Every row comes from one small tree of marks. The marks that hang from a mark follow it in brackets, in alphabetical order. Every link used is in the known rows. Which tree was each row made from?
Known rows:
T{M{C{E} S} N}: [ 0.12 -0.92  2.83  1.74 -0.30 -1.73  3.97  1.21 -0.80 -3.31  2.81 -0.74
  5.19  2.25 -2.75  2.54  3.94  3.27 -1.04  4.05 -0.35 -7.44]
D{M{C T{N}}}: [ 1.94  2.08 -1.13  2.33  5.05 -3.16 -0.22  2.02  1.26 -5.68  2.04 -0.92
  5.57  0.06 -2.26  3.73  1.37 -2.51 -1.49  2.07 -6.47  0.58]
P{S{M{D{E}}}}: [-1.09  2.64  0.51  1.44 -0.24 -2.05  0.95  3.44  1.34 -0.05  0.82  0.60
  3.46  1.61  2.87  0.25  1.64  1.78  2.69  3.19  1.46 -2.73]
M{D S T{N}}: [-4.59  3.53 -1.07  2.20 -0.23  1.64  3.94  4.69 -2.99 -4.04  3.89 -2.03
  5.18  1.71  1.42 -1.53 -0.77  1.72 -0.14  4.79 -2.06 -4.19]
P{S}: [-2.04  0.81  0.94  2.20  0.58 -0.05  0.36 -0.81 -0.63 -1.25 -0.71  0.58
  2.79 -0.47  1.97  1.65  1.42  0.81  3.56  4.43  1.70 -0.88]
S{M{C} P}: [ 4.74 -0.31  1.08  2.37  2.95 -1.64 -2.64  2.91  2.27  0.04 -0.65 -0.82
  4.18 -1.45  0.92  4.42  4.52 -3.09 -2.46 -1.01 -0.28 -0.51]
D{E M{S T}}: [ 0.45  4.19 -3.36  3.73  3.12  1.96  0.02  3.35  0.93 -3.20  0.60 -2.84
  7.40  0.64 -0.39 -0.30 -3.07 -1.99 -0.26  4.06 -7.02 -1.82]
C{E}: [ 1.92 -2.46  1.56  0.57 -0.91 -1.59  0.35  0.55 -0.91 -0.92 -1.80  1.32
  1.36 -1.99 -0.54  1.94  0.75  0.66 -1.64  4.46 -1.24 -2.14]
K{P}: [ 3.58  0.06 -0.83  1.88  1.31 -1.77  0.65  0.36 -0.90  1.17  0.33  1.48
  2.98 -0.90 -0.43  0.96  2.25 -1.45 -0.96  3.33 -1.52  0.38]
T{M{S} N}: [-2.28  1.89  1.32  3.82 -0.16  1.05  3.26  1.36 -0.21 -2.02  2.40 -3.46
  4.92  3.89 -0.95  0.19  2.57  3.71  2.03  3.80  1.40 -7.26]
S{M{D{E{K}}} P}: [ 4.00  2.15  0.15  1.35 -0.13 -1.20 -0.10  6.39  1.43  2.44 -1.27 -1.69
  3.55  0.02  2.39  0.38  2.01  0.20 -1.46  0.03  0.63 -1.90]
P{S{M{C D T}}}: [-0.44  1.61  0.27  0.41  2.77 -3.35 -0.05  2.84  0.40 -3.01  2.25  0.91
  3.24  1.02  1.96  1.96  2.90 -0.63  0.40  2.18 -0.88  0.01]
S{M{C T} P}: [ 4.48  0.49  0.43  2.33  5.41 -0.99 -3.16  3.00  1.93 -1.63 -0.79 -2.61
  4.91 -0.92  0.43  4.37  4.16 -4.42 -3.28 -1.29 -3.06  1.07]
T{M{D S} N}: [-2.49  2.42  1.27  2.67 -1.44  0.23  5.03  3.86 -1.53 -2.16  4.16 -3.03
  4.15  4.29  0.19 -1.17  2.54  5.08  1.15  4.13  2.08 -8.12]
E{K{P{S}}}: [ 2.66  0.27 -1.08  0.43  0.14 -2.91  1.19  0.07 -2.44  0.58 -0.76  3.07
  1.49 -1.55  0.25  0.14  1.34  0.06  0.75  3.92  0.73  2.85]
K{P{S{M{D T}}}}: [ 1.36  1.31 -1.23  1.36  2.28 -2.74  1.08  3.58 -1.01 -0.87  2.16  1.21
  4.00  1.15  1.84 -0.05  3.21 -1.18  0.41  3.45 -0.67  0.77]
K{P{S{M{C}}}}: [ 2.97  0.06 -0.17  1.48  2.32 -3.92  0.21  1.30  0.24 -0.22  1.64  3.24
  4.47 -0.07  0.55  2.14  4.49 -1.89  0.36  2.86 -0.22  0.75]
D{M}: [ 1.96  1.25 -1.81  3.07  2.57 -1.38 -1.53  2.47  1.04 -3.02  0.47 -0.73
  3.05 -0.50  0.27  1.23  0.08 -1.56 -0.02  2.74 -2.52  0.29]
D{E{K} M{S T}}: [ 1.55  4.00 -4.06  2.40  2.52  0.70  0.30  3.36  0.01 -2.83 -0.04 -1.72
  5.89 -0.16 -0.66 -1.02 -3.91 -1.56 -0.81  3.87 -6.71  0.38]
K{P{S}}: [ 1.23  0.07 -0.42  1.91  1.08 -1.46  1.40  0.05 -1.53  0.23  0.24  2.14
  3.88 -0.64  0.91  0.91  2.96 -0.66  1.81  4.68  0.43  0.46]
P{S{M{T}}}: [-1.63  1.92 -0.27  2.48  2.94 -0.87 -1.27  1.72  1.11 -2.67  0.13 -0.70
  3.50  1.28  2.24  1.48  1.93 -0.81  2.42  2.87 -0.21  0.04]
M{D S{P}}: [-1.36  0.87 -0.16  2.49 -1.64  3.05  2.33  4.98 -3.51 -1.08  1.74 -1.76
  4.24 -1.42  3.69 -1.54  0.23  0.47 -0.63  3.81  2.32 -3.56]

Write each row's tree:
[ 5.33  1.30  1.29 -1.33  0.91 -3.79  2.49  0.97  0.06  1.06  1.47 -0.45
  1.06  1.87 -2.12  1.14  2.76  2.66 -2.50  0.93 -2.00 -3.20]  T{M{C D{E{K}}}}
[ 0.34  2.44  1.13 -0.71  2.32 -3.55  3.07  2.08 -0.94 -3.26  3.07  0.18
  3.74  0.69 -1.58  2.84  2.35  0.55 -2.70  1.78 -4.59 -1.64]  M{C D T{N}}
[ 0.85  2.17  0.12 -0.12 -1.13 -0.98  3.36  2.42 -1.28  0.07  3.47  2.14
  4.57 -0.79  0.07  0.46 -0.52  1.04 -2.30  3.61 -2.59 -4.93]  M{C D{E} S}
[ 0.51  0.91 -0.46  0.96  2.37  1.61  1.87  3.89 -3.50 -3.65  2.83 -1.68
  5.35 -1.92  1.45  1.09  1.17 -2.51 -3.82  2.36 -3.05 -0.93]  M{C D S{P} T}
[ 3.12 -2.90  0.53 -0.50 -1.62 -3.59  1.82  1.09 -3.08 -0.60 -1.68  3.99
  1.38 -2.70 -0.39  0.71  1.21  0.67 -1.23  5.62 -0.08  1.09]  C{E{K{P{S}}}}
[ 1.55  0.97 -1.22  2.32  2.99 -2.23  0.03  1.91 -0.22 -0.90  1.03  1.02
  4.55  0.85  1.08  0.75  3.32 -2.06  0.92  3.47 -1.20  1.27]  K{P{S{M{T}}}}
[ 2.59  1.18 -0.52  3.48  4.34  1.05 -3.18  3.98  1.83 -1.12 -1.77 -4.36
  4.40  0.09  1.84  2.23  2.80 -3.51 -1.50 -0.32 -1.75  0.48]  S{M{T} P}
[-0.12  1.04  0.97  0.53  1.09 -3.94  0.30  2.75  0.67 -1.70  2.37  2.22
  2.69  0.60  2.45  2.02  3.29  0.48  0.93  2.37  1.52 -1.25]  P{S{M{C D}}}
[-1.77  1.83 -1.40  2.38  1.11  4.12  1.81  5.10 -3.74 -3.10  1.72 -3.82
  5.03 -0.73  3.23 -1.40 -0.40 -1.37 -1.64  3.62 -1.32 -1.63]  M{D S{P} T}
[-1.59  1.57  0.33  1.47  0.17 -2.32  0.33  3.47  0.39 -1.25  1.54  1.03
  2.46  1.37  3.52  0.33  2.30  1.34  2.39  3.29  2.57 -1.71]  P{S{M{D}}}
[ 2.67  2.69 -1.71  2.59  2.03 -0.89  0.39  2.28  1.47 -1.94  1.80  0.64
  6.96 -0.83 -1.29  1.82 -1.28 -1.60 -1.15  3.44 -5.55 -2.65]  D{E M{C S}}
[ 2.92  4.31 -0.66  2.01  4.29 -2.44  0.90  1.73  2.93 -3.11  0.71 -1.16
  7.54  0.94 -3.43  3.78  0.18 -1.42 -0.96  2.23 -8.64 -1.55]  D{E M{C T{N}}}
[ 2.13  2.83  3.12  0.15  0.11 -3.54  5.02  1.73  1.11  0.25  2.74 -1.29
  4.36  3.99 -3.07  2.44  4.43  4.80 -0.40  1.74 -1.47 -7.47]  T{M{C D{E}} N}
[-0.06  2.81 -0.38  2.75  3.24 -2.00 -1.16  3.05  2.82 -2.10  0.78 -2.11
  3.95  2.49  0.07  1.89  1.86 -0.62 -0.21  0.94 -2.87 -1.81]  S{M{T{N}}}
[ 2.80 -1.97 -0.64  2.68  1.72 -0.61 -0.31  4.12 -1.31 -4.94  1.10  0.46
  6.10 -3.27  0.11  2.46  0.84 -3.16 -2.99  3.91 -2.52 -0.86]  D{M{C{E} S{P}}}
[ 1.43 -0.61  0.61  2.62  1.24  1.65  0.09  0.77 -1.81 -1.55  0.84 -0.01
  5.55 -3.17  0.65  2.81  1.87 -2.56 -1.95  2.50 -0.44 -1.73]  M{C S{P}}
[ 4.68 -2.99  0.13 -0.84 -1.34 -3.68  1.27  1.38 -2.59  0.06 -1.76  3.56
  0.74 -2.83 -1.38  0.74  0.95  0.36 -3.07  4.62 -1.45  0.91]  C{E{K{P}}}
[ 1.89 -0.46 -2.05  1.80  3.73 -1.39 -0.49  3.23 -1.27 -7.03  2.58  0.26
  5.40 -1.77 -1.18  1.88 -0.53 -3.69 -3.84  4.28 -6.45  0.41]  D{M{C{E} S T}}
[ 0.95  0.09  0.64  1.09 -0.30  0.52  2.26  3.79 -3.18 -1.64  3.01  0.66
  4.70 -2.67  1.93  1.14  1.80 -0.95 -2.96  2.80  0.45 -2.82]  M{C D S{P}}
[ 1.22 -1.04  1.00  0.13  0.68 -4.68 -0.48  1.41  0.26 -2.00  0.08  3.51
  2.23 -0.89  0.88  2.72  2.81  0.15  0.24  3.05  0.97  0.23]  P{S{M{C{E{K}}}}}
[-0.06  5.03 -0.20 -0.24 -0.09 -1.56  4.06  3.30 -0.64 -0.26  0.18 -1.46
  3.70  1.92 -1.00 -0.23 -0.94  3.22 -0.41  2.84 -4.39 -2.50]  M{D{E{K}} T{N}}
[ 2.13 -3.15  1.53  1.63 -0.38  0.72  0.91  1.54 -2.85 -2.39  0.03  1.29
  5.42 -4.18 -0.08  2.96  1.85 -1.85 -3.55  3.95 -1.01 -2.53]  M{C{E} S{P}}
[ 1.66  0.54 -0.74  2.23  1.55 -2.72  0.26  2.02  0.08  0.21  1.03  2.09
  4.15  0.48  1.46  0.77  3.67 -1.17  1.53  3.53  0.67  0.23]  K{P{S{M}}}
[-0.02  2.97 -1.81  3.53  3.92 -1.10 -0.17  3.00  1.14 -5.15  0.82 -2.61
  5.18  0.94 -0.81  1.53  0.22 -1.57  0.18  2.95 -4.91 -0.01]  D{M{T{N}}}
[ 3.30 -3.00 -0.23 -0.47 -0.85 -3.06  1.69  0.89 -3.66 -1.86  1.70  4.96
  3.34 -3.60 -1.62  1.52  0.74 -1.07 -4.38  4.81 -2.15 -0.56]  M{C{E{K{P}}} S}
[ 1.50  0.73 -0.73  1.43  0.79 -3.30  1.26  3.52 -0.75  0.12  2.25  2.32
  3.75  0.84  2.12  0.01  3.58 -0.29  0.95  3.73  1.14 -0.07]  K{P{S{M{D}}}}
[ 2.76  0.26 -0.27  0.51  1.37 -4.67  1.33  2.76 -0.61 -0.11  2.85  3.57
  3.95  0.17  1.21  1.24  4.33 -0.97 -0.18  3.09  0.14  0.21]  K{P{S{M{C D}}}}
[-2.31  2.65 -0.08  0.75  1.06 -0.99  3.87  3.37 -2.70 -4.66  5.04  0.20
  5.54  0.69 -0.43  1.04  0.66  0.40 -2.30  3.66 -3.68 -3.48]  M{C D S T{N}}
[ 2.89  0.46 -1.48  0.75  0.51 -3.92  0.27  1.57 -1.13  0.58  0.00  3.16
  1.84 -0.67  0.77  0.05  1.91 -0.20  0.37  3.03  0.82  2.54]  E{K{P{S{M}}}}
[-0.34  2.25 -2.09  3.26  4.10 -1.01  0.38  3.00 -0.26 -6.74  3.50 -0.92
  7.10  0.09 -1.36  2.14  0.06 -2.63 -1.36  3.45 -5.79 -0.74]  D{M{C S T{N}}}
